What can hang from each mark
z_408: z_193 z_590
z_193: z_294 z_408
z_590: z_31 z_408 z_531
z_553: z_885
z_31: z_590
z_467: z_553
z_531: z_885
z_885: z_531 z_553
z_294: z_193 z_467

Known rows, with every way that one mark hangs from another
[z_467 [z_553 [z_885 z_531]]]: [ 1.30 -0.57  0.23 -3.28 -0.75  4.71 -0.53  1.27  1.13  6.18 -0.30 -0.59
 -1.18  1.86  1.55 -0.26  0.86 -0.15  2.66 -0.78]
[z_408 z_193 z_590]: [-1.02 -1.34  1.23 -0.35  0.77  0.26  1.46 -1.45  0.05  0.00 -1.54  1.38
 -0.95  1.09  0.19 -1.75 -1.00  1.34 -1.78 -0.16]
[z_294 [z_193 [z_408 z_590]] z_467]: [-0.70  1.27  1.59 -1.29 -2.79  1.02 -2.41  0.38  0.94 -0.45 -2.79  0.79
 -0.50  1.08  1.02 -2.71 -2.10 -0.29 -0.16 -0.94]
[z_885 z_531]: [-0.23 -0.94 -0.20 -2.29  0.42  3.00  0.62 -0.23  1.81  2.76  0.14  1.05
 -0.67  1.35 -0.31 -1.51 -0.06  0.80  1.07 -0.60]
[z_408 [z_193 z_294] [z_590 z_31 z_531]]: [-1.33 -3.61 -0.31  1.57  1.72 -1.25  2.41  0.79  0.79 -0.83 -1.17  0.71
 -0.13 -0.02  1.10 -0.70 -3.02 -0.02 -2.98  0.43]
[z_590 [z_408 z_193] [z_531 [z_885 z_553]]]: [-1.34 -1.91 -0.63 -0.42  3.31 -0.46  1.36 -2.37  1.57  0.22  1.99 -0.49
 -0.69 -2.06 -1.26 -1.22 -0.87  0.77 -0.95  1.17]
[z_193 [z_294 [z_467 [z_553 z_885]]] [z_408 [z_590 z_31]]]: [ 0.47 -0.11  1.27 -0.36 -2.05  1.48 -1.57  3.09  0.00  2.98 -2.49 -1.07
 -0.97  1.32  3.77 -0.78 -1.73 -1.96  0.41 -1.12]
[z_193 z_408]: [-0.84 -0.97  0.17 -1.44 -0.31  1.96  0.26 -0.04  1.18  0.26 -0.98  1.19
  0.34  0.85  0.00 -1.56 -0.85  0.69 -0.87 -0.77]
[z_294 z_193 [z_467 [z_553 [z_885 z_531]]]]: [ 1.33  1.37  0.63 -4.15 -3.33  4.21 -3.58  2.44  1.44  5.64 -1.94 -1.70
 -1.37  0.64  2.41 -0.97  0.05 -1.24  4.22 -0.87]
[z_408 z_193]: [-1.12 -1.79  0.24 -1.39  0.67  0.73  1.07 -0.65  0.71  0.15 -1.33  0.63
 -0.23 -0.23  0.01 -1.41 -0.59  1.06 -0.97 -0.10]
[z_467 [z_553 z_885]]: [ 0.96 -1.43 -0.12 -3.42 -1.03  3.83 -0.48  1.46  0.60  4.14 -1.48 -0.84
 -0.95  0.59  2.10 -0.19  0.69 -0.86  1.73 -1.61]
[z_885 z_531 z_553]: [ 0.60 -0.24 -0.24 -2.60  0.21  4.55  0.26 -0.79  2.35  4.22  0.65  0.56
 -0.29  1.27 -0.30 -0.19  0.06  1.04  1.45 -0.06]
[z_590 z_31 z_408 [z_531 [z_885 z_553]]]: [-0.95 -3.02 -2.17 -0.80  3.13  0.50  1.92 -1.29  3.51  1.42  3.11  0.02
 -1.49 -1.60 -0.99 -0.89 -1.08 -0.76 -0.46 -0.04]
[z_193 [z_294 [z_467 z_553]] [z_408 [z_590 z_531]]]: [ 0.44 -0.58  1.47 -0.47 -1.79  0.38 -1.33  2.46 -0.53  0.14 -2.92 -0.54
  0.41 -0.58  3.04 -0.91 -2.75 -1.73 -1.20 -1.42]
[z_193 z_294 [z_408 z_590]]: [-1.11 -0.49  1.12  0.35 -0.04  0.81  0.11  0.57 -0.28 -0.76 -2.04  0.99
  0.95  1.87  0.86 -2.06 -1.89  0.58 -1.59 -0.60]
[z_590 z_31 [z_408 [z_193 [z_294 z_467]]]]: [-2.07 -1.69  0.12  0.01  0.50 -2.86  0.60  1.65  0.53 -1.28 -1.26 -1.06
 -0.37 -2.77  0.61 -2.41 -2.42 -0.15 -1.72  0.35]
[z_294 [z_467 [z_553 [z_885 z_531]]]]: [ 1.51  0.53  0.83 -3.77 -1.99  4.05 -1.89  1.78  0.79  5.83 -1.05 -1.38
 -1.77  0.74  2.52 -0.71  0.68 -1.36  3.53 -1.28]
[z_408 z_590]: [-0.37 -1.44  0.45 -1.34  0.25  1.68  1.18 -0.80  0.76  0.52 -1.23  1.49
 -1.01  1.55  0.36 -1.92 -0.62  0.23 -0.69 -1.51]
[z_31 [z_590 [z_408 [z_193 z_294]] [z_531 [z_885 z_553]]]]: [-2.02 -2.91 -0.62  0.67  3.38 -1.83  1.47 -0.48  1.63  0.41  2.19 -0.64
 -0.01 -2.62 -0.60 -2.11 -0.90  0.77 -1.77  2.05]
[z_31 [z_590 [z_408 z_193] z_531]]: [-1.72 -4.35 -0.17 -0.15  1.57 -2.29  2.88 -0.15  1.67 -0.23  1.09  0.83
 -0.63 -2.36 -1.09 -2.42 -1.34  1.33 -3.95  1.37]
[z_408 [z_193 [z_294 z_467]] [z_590 z_31 [z_531 z_885]]]: [-1.83 -1.98 -0.05  1.38  2.22 -2.31  0.54  0.14  0.77 -1.20 -0.40 -0.18
 -1.77 -0.83  1.85 -2.12 -2.34 -1.86 -0.51 -0.15]

Rows
[-1.76 -3.21 -0.64  1.05  3.44 -0.91  2.51 -1.87  1.98  0.10  1.22  1.46
 -2.51  0.66  0.16 -1.55 -1.55 -0.27 -1.50  0.13] => [z_408 z_193 [z_590 z_31 [z_531 z_885]]]
[-0.48  0.61  0.72  0.52  0.73  0.83 -1.46 -0.35  0.54 -0.23 -0.32 -0.48
  0.02  0.07  1.66 -1.43 -1.83 -1.68  0.58 -0.40] => [z_193 [z_294 z_467] [z_408 [z_590 [z_531 [z_885 z_553]]]]]
[-1.45 -1.22  1.19  0.46  0.92 -0.34  0.94  0.04 -0.82 -0.90 -2.40  0.43
  0.36  0.75  0.87 -1.84 -1.63  1.10 -1.66  0.02] => [z_408 [z_193 z_294] z_590]
[-0.80 -3.01  0.78 -0.68 -0.41 -2.96  0.30  2.88  0.14  0.40 -1.09 -1.42
 -0.22 -4.41  1.68 -2.04 -1.94 -0.58 -2.66  0.55] => [z_31 [z_590 [z_408 [z_193 [z_294 [z_467 z_553]]]] z_531]]
[-1.77 -3.69 -2.16 -0.62  3.34 -1.03  2.25 -0.68  3.03 -0.09  2.59  0.51
 -1.99 -1.43 -0.96 -2.27 -1.29 -1.01 -0.77 -0.58] => [z_590 z_31 z_408 [z_531 z_885]]
[-1.43 -0.63 -0.04 -0.16  2.14 -1.78 -0.48 -0.38  0.36 -1.08  0.40 -2.18
  0.07 -3.54  0.39 -1.79 -1.65 -0.79  0.09  0.81] => [z_590 [z_408 [z_193 [z_294 z_467]]] [z_531 [z_885 z_553]]]
[ 0.21 -1.73  0.64  0.23 -1.33  0.00 -0.46  2.89  0.73  0.76 -2.16 -0.13
 -0.39 -0.51  3.15 -0.50 -3.35 -2.14 -1.82 -1.26] => [z_193 [z_294 [z_467 z_553]] [z_408 [z_590 z_31 z_531]]]
[-2.52 -3.77 -0.56  0.14  3.39 -2.66  2.44 -1.30  2.00 -0.23  2.60  0.72
 -1.70 -2.07 -1.34 -3.39 -0.41  0.78 -2.29  1.34] => [z_31 [z_590 [z_408 z_193] [z_531 z_885]]]
[ 0.59  0.54  1.13 -1.56 -3.50  2.31 -2.70  2.32  1.49  3.70 -2.50 -0.53
 -1.86  1.62  3.01 -1.00 -1.71 -1.55  0.87 -0.95] => [z_294 [z_193 [z_408 [z_590 z_31]]] [z_467 [z_553 z_885]]]
[-1.35 -0.55 -0.25  0.11 -0.10 -0.23 -1.43 -0.06  2.79 -0.32 -0.08  0.92
 -2.03  0.63  1.03 -2.55 -2.65 -1.92  0.09 -0.59] => [z_294 [z_193 [z_408 [z_590 z_31 [z_531 z_885]]]] z_467]
[-0.10  0.69  1.62 -1.53 -0.70  0.09 -1.54  2.35 -0.96  3.54 -1.37 -2.86
 -0.44 -1.13  1.85 -1.62 -0.71  0.08  1.40  0.86] => [z_590 [z_408 [z_193 [z_294 [z_467 [z_553 [z_885 z_531]]]]]]]
[-2.03 -4.08 -1.10  0.95  2.21 -2.68  2.54  1.37  1.14 -1.48 -0.07 -0.41
  0.57 -2.49 -0.21 -1.29 -3.07  0.44 -3.39  1.08] => [z_590 z_31 [z_408 [z_193 z_294]] z_531]
[ 0.81  1.52  1.37 -1.97 -2.28  3.20 -2.89  3.20 -0.24  4.51 -1.88 -1.83
  0.14  1.16  3.05 -0.87 -0.58 -1.01  2.67 -0.31] => [z_193 [z_294 [z_467 [z_553 [z_885 z_531]]]] z_408]
[-0.83 -1.78  0.25  1.06 -0.53 -0.66  0.24  1.93  0.96 -1.10 -1.55  0.49
 -0.10  0.06  2.00 -1.39 -3.48 -1.70 -2.08 -0.80] => [z_193 [z_294 z_467] [z_408 [z_590 z_31 z_531]]]
[-2.41 -3.66 -1.42  0.44  3.87 -2.36  2.64 -1.30  2.33 -0.62  2.30  0.39
 -1.86 -1.82 -1.16 -2.14 -1.59  0.11 -1.87  0.79] => [z_590 z_31 [z_408 z_193] [z_531 z_885]]
[-0.23 -2.59 -1.39 -0.23  2.74  1.95  1.74 -1.79  3.21  2.09  1.95  1.12
 -2.19  0.89  0.30 -0.35 -1.10 -1.20 -0.01 -0.64] => [z_408 [z_590 z_31 [z_531 [z_885 z_553]]]]
[-1.26 -2.50  0.39  0.30  1.19 -0.11  2.37 -0.93  1.35  0.68 -0.79  1.76
 -1.76  1.18  0.32 -1.31 -1.62  0.95 -2.37 -0.05] => [z_408 z_193 [z_590 z_31]]
[-1.59 -1.20  0.09  1.13  2.19  0.02  0.21 -0.34  0.31 -1.32 -0.09  0.78
  0.22  1.35  0.75 -2.32 -1.84 -0.64 -0.63 -0.44] => [z_193 z_294 [z_408 [z_590 [z_531 z_885]]]]
[ 0.87  1.86  2.42 -0.92 -2.16  2.76 -2.45  2.35 -0.84  4.40 -2.09 -1.17
 -0.51  2.49  3.16 -1.21 -0.97 -0.80  1.90 -0.39] => [z_193 [z_294 [z_467 [z_553 [z_885 z_531]]]] [z_408 z_590]]
[ 0.63  0.03  1.31 -1.68 -3.20  1.25 -2.45  1.54  0.94  0.91 -2.94  0.05
 -0.53 -0.27  2.22 -1.10 -2.80 -1.41 -0.68 -1.26] => [z_294 [z_193 [z_408 [z_590 z_531]]] [z_467 z_553]]
[-0.56 -1.86 -0.76  0.77  2.35  1.80  1.29 -1.79  3.06  1.70  2.03  1.53
 -1.56  1.62  0.15 -0.44 -1.67 -0.53 -1.03 -0.02] => [z_193 [z_408 [z_590 z_31 [z_531 [z_885 z_553]]]]]
[ 1.22  0.73  0.79 -3.01 -1.89  3.39 -2.41  3.31 -0.07  4.94 -1.96 -2.32
 -0.46  0.33  3.16 -0.81  0.06 -1.65  3.65 -1.00] => [z_193 [z_294 [z_467 [z_553 [z_885 z_531]]]]]
[ 0.46 -0.52  0.52 -3.01 -1.92  1.44 -1.84  2.94 -0.17  1.34 -3.26 -1.53
  0.06 -1.92  2.94 -1.24 -0.91 -1.87  1.41 -2.28] => [z_193 [z_294 [z_467 z_553]]]
[-0.73 -3.07 -0.31  0.76  0.65  0.70  2.12 -0.07  2.20  0.17  0.08  2.20
 -0.83  1.52  0.41 -0.82 -2.68 -0.21 -3.09 -0.43] => [z_193 [z_408 [z_590 z_31 z_531]]]
[-2.11 -3.04 -0.63  1.80  3.53 -1.59  1.93 -0.36  1.11 -0.75  0.27  0.56
 -1.17  0.30  0.91 -1.62 -2.12 -0.53 -1.35  0.36] => [z_408 [z_193 z_294] [z_590 z_31 [z_531 z_885]]]
[ 0.13  0.20  1.16 -1.55 -3.18  1.25 -2.16  1.82  1.84  2.15 -2.64  0.55
 -1.58  0.62  2.25 -1.35 -2.56 -1.09 -0.49 -1.30] => [z_294 [z_193 [z_408 [z_590 z_31]]] [z_467 z_553]]
[-1.87 -2.84 -1.58  0.93  3.87 -1.56  1.68 -0.42  1.99 -0.01  1.89 -1.01
 -0.17 -2.33 -0.48 -0.89 -2.03  0.10 -1.40  1.52] => [z_590 z_31 [z_408 [z_193 z_294]] [z_531 [z_885 z_553]]]
